Each row comes from the steps of one path. Every step used is in the known rows, and no mark comes twice. Write the path behind each row, first mark first.
Known rows
batu > nuti > tezako > nipi > pefo > gokot > sopeb > feneno: [-37 -11   9 -37   4  38  -8  13   9 -42  -6 -30  36 -21 -59  -2  -6  -7
 -15  18 -17 -33  -9 -56 -24 -34  -7 -12 -17   3 -26 -21  -5  26 -22 -27]
nuti > batu: [ 23 -21 -62  11 -39 -55 -32 -13  -2  33   1  10 -21 -46  52   7   5 -10
  25 -12 -24  42 -10  33  27 -41  -8  25  -1 -32  16 -23 -18  15  21  19]
tezako > nipi > sopeb > feneno > pefo: [-54  13  33 -13  27 -20  67   5  60 -24  35   5 -12 -16 -53  -4  17  20
  33 -19  16 -11  -1  -9 -43  47 -10  23 -23  36 -41 -12 -22  37  10 -20]
duki > pefo: [ -4  -1 -38  53 -27 -43  -6  -4 -17   3  15  42 -20 -52  24  12  16  -1
  34   0   4  35  11 -20  23 -18  22  12 -10  25  16  -5  15  19  14 -16]
duki > batu > nuti > tezako: [ 18  -3 -11  -3   0   9 -10  -7 -24  35 -27 -11  15  28  12  25 -26  -5
  -3 -20  17  14   2  11  62  -4   9   4  18 -46   9  -9  -2 -31 -11  12]
gokot > pefo > duki > batu > nuti > tezako > nipi > sopeb: [ 11  31  81 -22  66  13  -5 -37   4  -6  -1  -3   2  49  -5  32  -9   8
 -41 -20  21 -18  -1  11 -23  59 -10 -24  31 -34 -51  23   6 -35  18  23]
rovet > nipi > sopeb > feneno > pefo > gokot > duki: [ 40 -23  17  13 -20  48  66  16  35  -4 -11 -13  21 -53 -16  -8  56  34
   5   9 -51   3  16  -1 -61  30  -7 -19  -4   9 -27   0  24  36 -14  -5]
tezako > nuti: [-27 -15 -31  23 -14 -59 -19 -24  18   0  26  24 -44 -12   1  20  14 -28
  32  -9  -9  16  17  25  -2 -21   5  36   5  29   4 -21  12  -9  25   9]
nipi > sopeb > feneno > pefo > gokot > duki: [ 25   4  -8  -4 -26  22  43   6  46  -6  14  -8  16 -37 -17 -15  31  19
   1  19 -19 -13 -16  -7 -66  43 -11   8 -21  -7 -10  -1   3  38   0 -16]
duki > pefo > feneno: [ -6 -29 -16  23 -26 -39 -28   9 -38  -6  24  56 -20 -27   8  10  15   4
  38 -25  11  29 -11 -43   7 -40  18  -4  -8  34  37   9  26  18  20 -18]
rovet > pefo > mogup: [ 51  -7 -35   7   1 -36 -30 -12  -9  10   5  -7 -48   2  44  29  20 -13
  -1  -7   2  36   8  -2  24 -58  23   5  15  42  25  22  37 -34   1  37]
gokot > sopeb: [-19 -32 -46  42 -28 -57  -9 -10  25  48  39  14 -42 -69  22  -9  29 -40
  39 -15 -40  50   6   4  18 -62  26  18 -10   0   3  -3 -15  47  -4   3]
sopeb > feneno > pefo > gokot > duki > batu > nuti > tezako > nipi: [ -1  13  22   5  15  81  44   9   4   1  14   1  38  39 -19 -20 -25  49
 -29  38  16 -44  24   5  -4  47 -18 -28   7 -23  -3  13  11 -15 -16  17]
duki > pefo > gokot > sopeb > nipi: [  5  -6 -46  30  -1 -21 -15 -10  -6  15  29   2 -12 -60   6 -33  16 -17
  18  13 -29  16  31 -36   4 -28  24  -4 -25  21  56 -27 -20  51 -35 -18]
rovet > tezako: [  7 -38 -41  15  -6 -29 -11  23  23  12   7  15  -2 -25  53  28  28  -3
  27 -25 -18  56   3  10  26 -34  32  20   2 -22   3 -31   0  -3   3  17]
nipi > sopeb > feneno > pefo: [-14  10   8 -13 -15 -21  58   6  37 -14  -7  -6   2 -23 -40   0  27  -3
  35 -16  24   2 -23 -14 -36  35  -3  16 -23  19 -24 -25 -16  39   0 -35]
batu > nuti > tezako > nipi > sopeb > feneno > pefo > mogup: [  5  37  72 -52  55  30  66 -19  23 -38  -1 -41  12  58 -67   9  -7  29
 -20   5  38 -39 -30 -30 -16  16 -14  14   5  17 -38   0   8  -6  12   6]
sopeb > feneno > pefo > duki > batu: [-13  17  23   2 -45  12  31  29 -36 -11 -11  36  -1  21   1  -9 -24   1
  19   8  44  11 -21 -15   4  33   1 -11   7  16  19   5  17   5 -11 -32]
pefo > duki > batu > nuti: [ 25  13  35   5 -30 -13 -25  -8 -33  33  -7  24  11  47  27  30 -31  -8
  -4 -40   7  16  -3   9  34  -4   2  12  52 -27  22  -4  14 -13  -7 -14]
batu > nuti > tezako: [ 31 -14 -25  -9   7 -10 -17 -20  -1   4 -19  -1  13  -2   1  42  -1 -12
   7 -15   3   6 -24  -2  47 -43  -4  39  11 -29  -5  -8   5 -13   3  16]
feneno > pefo: [ -4   7 -34  39 -19 -58  17  -5  29  16   7  27 -29 -26  13  -8  15  15
  30   6   1  24  -2   3  25 -16   3  18 -21  32   9  -5  -5   5   2   4]
nipi > pefo > gokot > sopeb: [-19 -14 -62  25 -51 -45 -37   7  22   9   4 -20  -4 -66   5 -17  20 -25
  -2  18 -52  29  -1 -30  -9 -51  15 -10 -34  14  13  -6  -4  35 -27 -31]
sopeb > feneno > pefo > duki: [ -4  12  16  -5 -33  -8  22  16 -12 -41  -1  47  -7 -13  -2   4   4  -5
  23   8  28   4 -48 -21  -5  -2  -9  15  -9  26  -7   3  18  13   1 -17]
duki > batu > nuti > tezako > nipi > sopeb > feneno > pefo > gokot: [-18  20  40 -39  45  50  45   1  25 -29 -17 -42  49  51 -76   5 -40  34
 -26  -8  28 -46   5 -40 -19  84 -14 -15  -7 -29   8 -28 -16  -8 -23 -19]
feneno > pefo > gokot > duki > batu > nuti > tezako > nipi: [ 16  24   1  34  28  41  19 -10  22  21  15   6  19  36   2 -17 -28  64
 -39  44  -7 -26  34  18  13  32  -6 -29   6 -29  13  34   4 -38  -8  41]
mogup > nuti > tezako > nipi > pefo > duki > batu: [-23  12  35  -3  11  47  -4  19 -49 -50 -52   3  -3  15  17 -10 -40 -15
 -34  26  26 -15 -21   7   2  22 -12 -16  22   5  -4  59   5 -62  19   1]
feneno > pefo > gokot > sopeb > nipi > tezako > nuti: [-28   5 -34  10  11  -9 -30   8  39  -2   1  -8 -27  25 -39 -45   4 -25
 -15  36  -9 -32  27  19 -26   3  -3 -10 -55  37  16 -28 -49   6 -40 -13]
gokot > pefo > duki > batu > nuti > tezako > nipi: [  6  21  59  -3  47  12 -25 -27 -23  -6   9  24  -4  54  18  28 -12  11
 -27   5  23 -12   7  16  18  18   1 -27  28 -20 -36  28  14 -52  17  43]
sopeb > feneno: [-19 -37 -18 -12 -32 -15  13  15  -8  -6  25  18   7 -37   7  17  23 -23
  46 -23  -8  25 -14  -6   0 -19   9  34   3   5 -13 -32   5  27  10  -2]
mogup > pefo > gokot > sopeb > nipi: [ 20  -6 -43  -5 -11 -39  -6   5  15  23  21 -25  16 -53  43 -55  24 -30
   6 -11 -65   4   7 -17  12 -22   1 -10 -25  34  43  -6  -9  38 -34   1]
duki > batu > nuti: [ -5  -4   3  20 -25 -26 -14 -10   0  69   3   4  16  32  21  15 -16  -1
  13 -39  -5  22  27  22  45   3  16  10  39 -22  17 -27 -10  -3  -5   1]

Which path is each row?
[ -5 -11 -32 -36  12 -13 -60   3 -16   1 -33  -3 -33  35  11  -3 -14 -23
   2  -2  14 -21  18  84  -6  -4 -23  17 -19 -12 -10 -44 -49 -17  11  11]  sopeb > nipi > tezako > nuti > batu
[-33  13  21 -11  31  12  -7  11 -15   3 -40 -14  18  31 -16  10 -36  23
 -19   0  23 -15  22   9  33  12   0 -19   4   3 -27  12  -6 -35  -5  -2]  duki > batu > nuti > tezako > nipi > pefo
[ 36   9   1 -54  31  38  -7   4 -45 -29 -73 -62   7  24  19 -29   0 -29
 -28  40  28 -23 -39  20  22 -39  -7   3  27  34   7  16   8 -48  17  16]  sopeb > nipi > pefo > mogup > nuti > tezako
[-23 -23 -24   2  44 -29   0  -6  12 -19  30  18 -22 -52  10  19  -3   0
  10  -6 -18  19  -3  -2  29 -21   5  30 -19  -5 -19  14   2 -14  16  49]  nuti > tezako > nipi
[ 22 -29 -16  43 -28  -7 -20   0 -41  20  37  67 -27 -43  39  -3  26  16
  33   2  -6  21   0  -9 -13 -39  16 -16   3  18  14  46  39  25  37  -1]  gokot > duki > pefo > feneno
[ 13  21  68 -34  57  19  10 -23  -9  -9  -8 -11   8  40 -25  36 -38   8
 -26 -39  13  -6  -5  -6   6  44 -19  16  33 -52 -18  18  -2 -33   1  -2]  pefo > duki > batu > nuti > tezako > nipi > sopeb
[ 49  19  16 -17  -8  80  46  -1   6   9 -30 -43  54  39 -41  -5 -15  22
 -29  14  23 -41 -11   1 -31  74 -11 -24  10 -58  -1   0  -2   3 -22 -21]  nipi > sopeb > feneno > pefo > gokot > duki > batu > nuti > tezako
[-12  26  53  15 -47  26  24  11 -16  34  -8  20   1  48 -21 -21 -30 -12
  21  -2  33  -4  -5  -6   0   2   5 -23  30   6  11 -10  -5  33 -27 -46]  gokot > sopeb > feneno > pefo > duki > batu > nuti
[-37  -6  -9   2  24  20  -6   4   1 -50 -38  -7  -3 -18   0  -8  -5 -14
 -13  28   5 -12 -21  11  -3 -14 -11   9  -1  29 -28  34 -13 -38  32  15]  mogup > nuti > tezako > nipi > pefo
[  3   9 -40  17   4 -36   5 -13  38  26  19 -15 -16 -34   0 -57  15   0
  20  23 -28   4  14  -7   9 -25   5 -12 -34  24  45 -24 -30  40 -42  -5]  feneno > pefo > gokot > sopeb > nipi
[ 31  38  73 -44   4  56  47   5 -24 -26 -65 -19  30  61 -50  20 -37   2
 -10 -11  72 -30 -46 -14  -9  65 -20  -6  21 -33 -12   3   3 -12 -23 -46]  nipi > sopeb > feneno > pefo > duki > batu > nuti > tezako
[  6  33  95 -62  23  53  47  22 -33 -47 -26 -23  55  46 -22   7 -32  -2
 -27 -47  27 -46 -33 -33 -13  78 -33  -7  21 -16 -27  31  27 -19  -2 -26]  mogup > pefo > duki > batu > nuti > tezako > nipi > sopeb > feneno
[ 27  37  23  13  46  39  35 -23  50  17   4 -27  21  29 -27 -10 -21  56
 -48  22  -5 -32  28  11 -24  72 -22 -21   1 -40  -5  35 -12 -21  -9  18]  feneno > pefo > gokot > duki > batu > nuti > tezako > nipi > sopeb
[ 17  11 -23  -6  -9  19 -19  24 -22  38 -14 -27  24 -13  37 -43   5  14
 -18  31 -23  -3  47  45  -7  23   6 -43   2   6  22  17  -5  -2 -19   3]  sopeb > nipi > pefo > gokot > duki > batu
[ 73   2 -26  60  -8  66  21 -13 -51  -9 -12  -2 -19  -9  50 -10  16 -19
 -24  71  12   6 -27  15  14 -37  14  -2  37  -2  13  70  50 -36  54  45]  gokot > duki > pefo > mogup > nuti > tezako
[-33 -37 -14  17  37 -25   0  22  39  -7  46  30  -8 -26  43  18  28  18
  29 -26 -24  44  27   8  19 -27  29  23   0  -5 -15 -20  -3 -10   9  39]  rovet > tezako > nipi
[ -9  32  37 -24  30  17  -3  -3 -34   4 -28 -40  11  65  -1   3 -35  26
 -41  19  29 -15  13  -6  42  -9  10 -19  25   8 -12  25  29 -52   3  11]  duki > batu > nuti > tezako > nipi > pefo > mogup
[-10 -22 -52   4 -29 -27 -63  -1   0  -5 -24  11 -44  15  14  23 -11 -27
  -3   2   4  -3   6  62  -3 -19 -13  18 -27 -29 -20 -25 -33 -18  21  11]  nipi > tezako > nuti > batu
[ -6  14  87 -64  43  53  26   2 -23 -35  -8 -10  34  45 -44  39 -36  -2
 -16 -43  32 -28 -24 -15 -21  56 -17  15  33 -47 -33  -3   6 -11   2 -19]  pefo > duki > batu > nuti > tezako > nipi > sopeb > feneno
[-30 -10  -8 -32  30 -16 -32  15  -1  -4   2   9 -21  37  -9   8   7 -35
   6 -12   8 -20  25  55  -7   5  -2  25 -20  25 -24 -32 -32 -17  -3   9]  sopeb > nipi > tezako > nuti
[ 14 -15 -57  50 -34 -35 -28  -7 -17 -22  21  27   1 -57  16  17   9  -1
   6  11 -28  32  10 -51  15 -10  13   2 -23   8  56 -17  21  15  -3 -19]  duki > pefo > gokot
[ -4  -8 -53  12  -6   8 -66  -8 -29 -12 -15  -8 -34  -3 -10 -29 -16 -39
 -18  36  -3 -10  36  21 -27 -12 -14 -27 -42  -9  40 -47 -51  18 -21 -30]  duki > pefo > gokot > sopeb > nipi > tezako > nuti > batu
[-20  21  15  16 -16  19 -21   7  12  40  18  -8  32  26  17  -8 -16  46
 -38  12 -32 -17  59  23 -16  21   1 -36  20  -1  -9  18   8 -11  -4  -1]  tezako > nipi > pefo > gokot > duki > batu > nuti
[-20   3 -12  -6  16  -4 -31  -7  22 -14 -10 -25  12 -26 -27  -3 -14   5
 -31  20 -36 -14   3 -41   0 -44  -3 -12 -22   0 -13   3 -11   6 -25  -9]  batu > nuti > tezako > nipi > pefo > gokot > sopeb
[-32  -9  53 -47  35  15 -33  15 -37  -1 -31   0  15  57 -21   7 -39  30
  -8 -23  33 -25   0 -15  16  -7  -3 -35  15   8  -8  25   3 -31   8 -10]  duki > batu > nuti > tezako > nipi > pefo > feneno
[-38  -7 -22  30 -40 -24  42  11  30  17  19  17 -23 -44 -19 -38  25 -28
  47  11   6  20 -10  -8 -12 -24  16  -3 -27  33 -15 -15 -17  59 -10 -28]  gokot > sopeb > feneno > pefo
[-14 -43 -44   3 -50  -8 -10  14  21   1  49  -2   4 -66  -4  -5  26 -45
  22 -10 -53  27  -6 -40 -20 -40  13  14 -15 -11  16 -45  -1  57 -19 -17]  pefo > gokot > sopeb > feneno
[ 10 -24  -8 -11 -36 -51 -25  19 -19   6  12  30  -2 -22  43 -14  21  -7
  33 -46 -25  13 -41 -25  13 -32  -3  -1  -9  40  24  30  32   7  19   0]  mogup > pefo > feneno
[ 54  -9 -19  20 -31 -10 -44 -42  -3  26  -5 -28 -31  34  74 -16  25 -27
 -16  31 -14   6 -27  63 -13 -42  -6 -18  44 -11   5  -7   0 -27  70  58]  gokot > pefo > mogup > nuti > batu
[-36 -11   8   0  39 -56  18 -22  55   4  55   4 -19 -46  -8  17  22   4
  17 -48 -32  21  17   1 -21  18  -1  41 -12   7 -27  -5 -20  21  18   9]  tezako > nipi > sopeb
